Each row was made from one path, in order. Every step used is in the known rows, and no mark comes twice. Write each row's path.
(in the rows, 128 means zero)
Known rows
tuzituk bazo zutoga: [118 128 141 132 129 138  89 105 160 110 143 101 112 121 127 110 129  81
 134 121 154]
zutoga bazo vumid: [123 116 118 140 113 126 105 111 148  77 114  66  98 122 131  91 154 129
 167 135 138]
tuzituk vumid mele zutoga bazo: [133 118 115 148  95 147  16  98 157  52 157 103  65 116 120 187 119 125
 174 128  96]
bazo tuzituk zutoga mele vumid: [136 111 104 145 116 133 132 100 158  48 151 113  40 132 124 151  97  79
 113 139 126]
vumid mele zutoga fafo: [146 150 115 163 113 126  29 119 135  56 173 135  90 127 138 159 121 147
 118 140  87]
mele vumid bazo tuzituk zutoga fafo: [141 122  99 145 123 112  60 105 153  81 168 112  59 127 122 116 135  71
 128 116  93]
fafo zutoga bazo: [140 129 105 139 100 142 143 126 128  99 136 127 117 118 136 107 131 136
 163 117 137]
zutoga bazo tuzituk vumid: [128 106 122 135 113 129  94 104 168  75 132  80  90 120 128 136 139  78
 174 121 151]
mele vumid: [129 133  96 130 121 137 133 122 118 106 123 114 112 127 111 148 113 148
 135 131  85]
tuzituk vumid mele zutoga: [140 121 119 142 109 141  32 104 149  85 155 126  81 125 126 181 116 122
 164 131  97]
mele zutoga: [133 135 139 134 131 139  70 125 120  84 137 132  97 133 115 154  99 158
 135 131 103]
zutoga bazo tuzituk: [133 114 133 137 125 119 107 118 149  75 130 105  97 125 132 124 132  88
 157 126 148]
vumid bazo zutoga mele: [136 117 129 150 128 112 108 107 154 103 167 138  89 133 136 128 137  79
 144 138 121]
zutoga mele vumid bazo: [131 126  84 147 101 126 124 109 138  80 154 125  83 127 110 157 123 132
 139 141  66]
fafo zutoga bazo vumid: [144 121 101 142 103 133 144 118 136  93 123 101 111 125 148  67 151 133
 188 126 147]
vumid bazo tuzituk zutoga fafo: [142 113 134 144 132 101  47 108 166 102 177 129  69 129 140  93 150  40
 125 111 136]
tuzituk vumid: [122 118 113 125 112 139 110 111 152 129 130  98 120 122 123 142 136 115
 150 122 131]
mele zutoga bazo vumid tuzituk: [139 120 125 137 125 133  24 110 140  42 135 108  41 131 132 120 126 125
 188 127 111]
zutoga bazo vumid tuzituk: [135 112 112 132 121 121  79 112 150  83 126 100  65 126 147  90 159  92
 187 123 137]

Which path is each row?
[130 109 115 145 112 125  93  93 175 108 165 106  85 127 130 142 144  72
 164 130 125] : tuzituk vumid bazo zutoga mele
[128 109 120 125 115 123  69 107 157 147 147 116 109 123 121 129 154  86
 172 110 113] : tuzituk vumid bazo
[148 131 134 147 125 130  41 121 124  78 156 161  84 132 131 172 106 137
 145 138  89] : vumid mele zutoga
[145 135  62 137  87 152 141 108 141  78 160 153  69 122 137 127 113 111
 163 119 103] : fafo zutoga mele vumid tuzituk bazo
[132 107 131 132 128 121  71 100 165 140 154 112 100 128 129 124 151  63
 175 117 130] : tuzituk vumid bazo zutoga
[153 127 117 156 120 118  33 102 166  59 169 114  78 132 148 151 129  84
 155 132 121] : bazo tuzituk vumid mele zutoga fafo
[128 108 119 125 116 143  49 110 156  80 156 137  23 116 134 134 125  61
 137 105 138] : vumid tuzituk zutoga bazo
[130 124 114 147 120 117  60  99 174 120 170  89 104 123 135 113 164  73
 151 118 127] : tuzituk vumid bazo zutoga fafo
[131 131  96 155 119 137 162 106 143  61 145 104  84 133 123 160 102 125
 122 156 109] : bazo zutoga mele vumid
[160 110 102 147  99 130 111 109 157  84 153 134  91 122 156 122 140  73
 201 117 148] : fafo zutoga bazo tuzituk vumid mele
[129 124 130 145 118 137  48 110 138  38 124  76  71 128 117 120 122 158
 171 138 111] : mele zutoga bazo vumid
[143 105 115 130 133 116  71 106 143 101 151 135  53 133 117 127 122  60
 153 114  96] : mele vumid bazo tuzituk zutoga
[138 121 104 138 126 120  64 106 163  90 153 103  46 131 160  69 159  74
 134 123 147] : bazo vumid tuzituk zutoga fafo
[133 127 100 124 131 140  72 105 146  96 148 129  60 125 127 133 119  69
 161 113 106] : mele vumid tuzituk bazo zutoga
[131 146 120 156 133 120 117 118 149  94 157  93 123 129 146 109 138 112
 100 139 145] : bazo zutoga fafo
[131 144  83 138 121 136  59 103 155  76 164 107  66 120 134 119 132  79
 136 116 103] : mele vumid tuzituk bazo zutoga fafo
[118 118 114 145 101 147 125 104 159  67 157 111  58 121 121 152 105 113
  88 138 135] : tuzituk zutoga mele
[132 141 113 157 104 128   4  96 166  51 160  79  84 121 139  95 151 120
 149 134 112] : tuzituk bazo vumid mele zutoga fafo
